Each row was made from one path, in order. Every step used is in the known rows, and no mark comes twice. Write each row's path.
(in the rows, 128 means zero)
Known rows:
niboma, zunu, sizera: [161 152 133 115 142 139 154 129 129  84 124 188 144 122 156 140 122 133
 129 145 114 131 158 140 141 103]
nono, niboma: [120 126 161 132 123 109 161 129 140 116 153 136 131 138 137 163 114  84
 157 128 169 103 112 133  91 102]
nono, beda, zunu: [163 153 135 138 129 128 154  78 129 111 159 135 115 133 161 174 115 113
 164 154 143 142  85 135 106  90]
fosunun, gimu: [119 152 128 138 124 111 130 163 160  84 147 122 123 116 141 118 125  93
 149 109 133  76 138 132 137  90]
sizera, zunu: [143 105 142 134 133 135 170 122 133  89 143 140 139 132 169 169 142 117
 141 133 149 100 153 140 155  80]
sizera, zunu, dusum: [152 127 125 123 141 141 160 131 146  93 125 151 125 142 192 193 125 154
 144 129 153 106 158 148 155  80]
dusum, zunu, beda, nono, niboma: [191 115 144 159 104 108 162  74 151 137 146 197 139 174 156 206  80  80
 120 167 199 122 100 171 115 103]
beda, zunu, dusum, nono: [174 154 120 125 132 139 156 108 180 115 141 151 123 175 190 173  88 105
 142 132 128 150 123 133 132 120]
niboma, zunu: [141 158 130 140 129 131 164 159 142  99 132 170 140 124 185 145 140 118
 148 143 127 112 128 146 136 108]
beda, nono, niboma: [130 113 137 132 110  98 163  97 144 131 139 152 136 176 146 178 110  73
 142 130 173  95 114 170  70 107]
beda, zunu, dusum, nono, niboma: [163 135 138 130 120 126 169  98 174 126 153 155 119 197 178 207  77  83
 147 152 152 133  94 148  93 110]
sizera, zunu, zames: [142 102 137 146 133 139 175 116 147 100 141 172 182 123 150 189 148 127
 157 135 108 108 151 133 157  68]
zames, zunu, dusum, nono: [178 161  81 118 146 131 158 133 197 116 126 164 104 172 184 128  82 139
 135 114 125 105 153 132 142 138]
fosunun, dusum, zunu: [176 143 149 149 111 151 137 130 137 134 137 184 127 141 138 139 116  74
 147 129 162  89 150 167 163 103]
sizera, zunu, beda, nono, niboma: [165  84 129 130 118 111 179  61 144  95 126 178 141 183 171 227 101 100
 126 163 206 114 129 173 117  91]
sizera, zunu, dusum, nono: [176 128 115 119 132 150 162 110 188 108 128 150 132 173 196 186 117 118
 127 125 135 120 168 155 161 115]
dusum, nono, beda, zunu, niboma: [206 176 116 144 139 123 170  50 162 121 144 155 107 170 191 207  96  59
 171 142 125 143  90 136  73 104]
zunu, beda, nono: [167 134 106 125 127 124 143  90 172  99 124 163 141 148 167 158  97 109
 134 123 176 137 131 142 126 129]
dusum, nono: [156 138 127 126 123 139 153 124 192 117 151 121 141 146 156 122 119  68
 137 106 126 122 141 125 130 139]
fosunun, dusum: [141 147 125 117 130 149 131 134 152 109 118 159 124 131 133 121 121  84
 160 101 161  94 150 147 142 115]
nono, beda, zunu, sizera: [180 153 133 113 144 135 137  49 115  99 154 149 118 134 129 172  96 128
 148 165 129 166 115 125 102  90]
nono, niboma, zunu: [124 139 159 139 116 112 175 147 136 111 138 183 135 142 172 171 127  94
 151 154 157  98 103 160 103  96]
dusum, nono, beda, zunu, sizera: [202 157 123 107 141 147 143  36 153 116 159 146 127 164 137 170  93  96
 136 160 112 168 125 132 105 120]
sizera, zunu, beda: [176 109 128 132 140 138 164 106 152  69 133 158 139 123 174 186 112 140
 141 138 168 128 145 126 177  88]

Write each row's path:
[138 129 136 155 132 132 170 108 144 104 147 170 170 121 149 175 116 117
 173 140 100 135 103 115 129  75] => beda, zunu, zames
[172 138 107 110 154 122 151 116 133  84 132 167 117 132 127 108  91 162
 139 128 116 105 161 107 132 105] => zames, zunu, sizera
[130 161 139 126 126 121 168 157 153 117 128 197 119 151 192 195 111 121
 146 151 167 105 108 171 109  92] => nono, niboma, zunu, dusum
[131 128 126 147 105 106 181 105 156 141 127 229 181 168 158 198 136  90
 150 159 130  97 105 184  88  93] => beda, nono, niboma, zunu, zames
[166 152 122 112 125 158 135 113 189 122 130 154 130 159 139 111 113  50
 152  98 151 103 164 151 141 150] => fosunun, dusum, nono
[195 180  73 112 145 134 145  97 201 132 138 162  90 174 182 145  92 142
 140 132 134 123 122 140 120 141] => zames, zunu, dusum, nono, beda
[166 132 141 118 142 135 148  95 108  83 145 154 136 132 134 159  96 127
 141 150 118 146 138 113 121  84] => beda, zunu, sizera
[173 150 134 131 116 133 173 109 196 104 139 197 141 161 177 179  84  77
 126 157 165 135 102 155 130 136] => dusum, nono, niboma, zunu, beda
[174 159  97 145 153 106 184 133 134  93 121 173  97 134 178 149  99 125
 171 106 132  74 126 112 101  88] => zames, zunu, niboma
[171 123 127 147 146 117 188 109 125  83 125 158 124 137 191 212 135 103
 163 118 140  83 147 138 122  61] => sizera, zunu, niboma
[146 151 118 130 115 107 170 124 152 129 120 208 124 192 201 209 112 111
 131 157 178 102 116 208  87 102] => beda, nono, niboma, zunu, dusum
[176 153 101 131 121 128 154 107 162  92 113 212 144 149 203 169 105 120
 122 149 165 137 122 168 136 124] => niboma, zunu, beda, nono
[148 174 118 126 135 138 153 170 160 103 117 189 123 133 206 165 122 149
 146 139 141 123 135 155 138 102] => niboma, zunu, dusum
[179 182 103 106 132 145 130  95 209 137 143 136 111 163 177 165 110 101
 143 128 142 145 129 150 113 142] => zunu, dusum, nono, beda
[150 130 137 114 110 143 148 106 186 140 135 158 125 183 126 142 101  25
 149 115 176  90 140 166 114 139] => fosunun, dusum, nono, niboma
[155 159  93 123 150 127 150 156 155 101 127 167  98 143 184 132  90 173
 149 117 141  94 139 127 138 108] => zames, zunu, dusum
[170 180 109 124 129 144 155 150 202 123 123 183 134 163 216 155 117 110
 129 136 122 131 141 161 144 135] => niboma, zunu, dusum, nono
[186 153 129 132 123 137 152  52 169 127 164 132 124 161 166 163 106  79
 150 150 129 156  96 136 109 125] => dusum, nono, beda, zunu
[172 121  96 133 129  97 169  84 152 102 127 193 119 178 151 166  63 123
 135 150 193  99 103 148 100 115] => zames, zunu, beda, nono, niboma
[191 153 149 176 133 115 170 122 131 132 140 177 126 137 180 190 116  79
 158 128 134  96 122 136 109  78] => dusum, zunu, niboma
[161 110 134 121 125 133 179 103 178 126 140 159 127 197 182 215 107  89
 133 141 162 105 148 173 124 101] => sizera, zunu, dusum, nono, niboma
[203 151 134 146 123 159 130 111 157 121 129 203 127 136 149 153  88  88
 139 134 189 115 137 145 182 113] => fosunun, dusum, zunu, beda
[188 199  99 119 127 152 145 109 200 134 134 181 114 163 209 181 120 118
 137 150 131 140 120 173 124 142] => niboma, zunu, dusum, nono, beda
[206 130 130 157 118 124 146  84 159 128 137 187 148 158 179 180  89  99
 121 152 169 138 122 158 141 113] => dusum, zunu, beda, nono
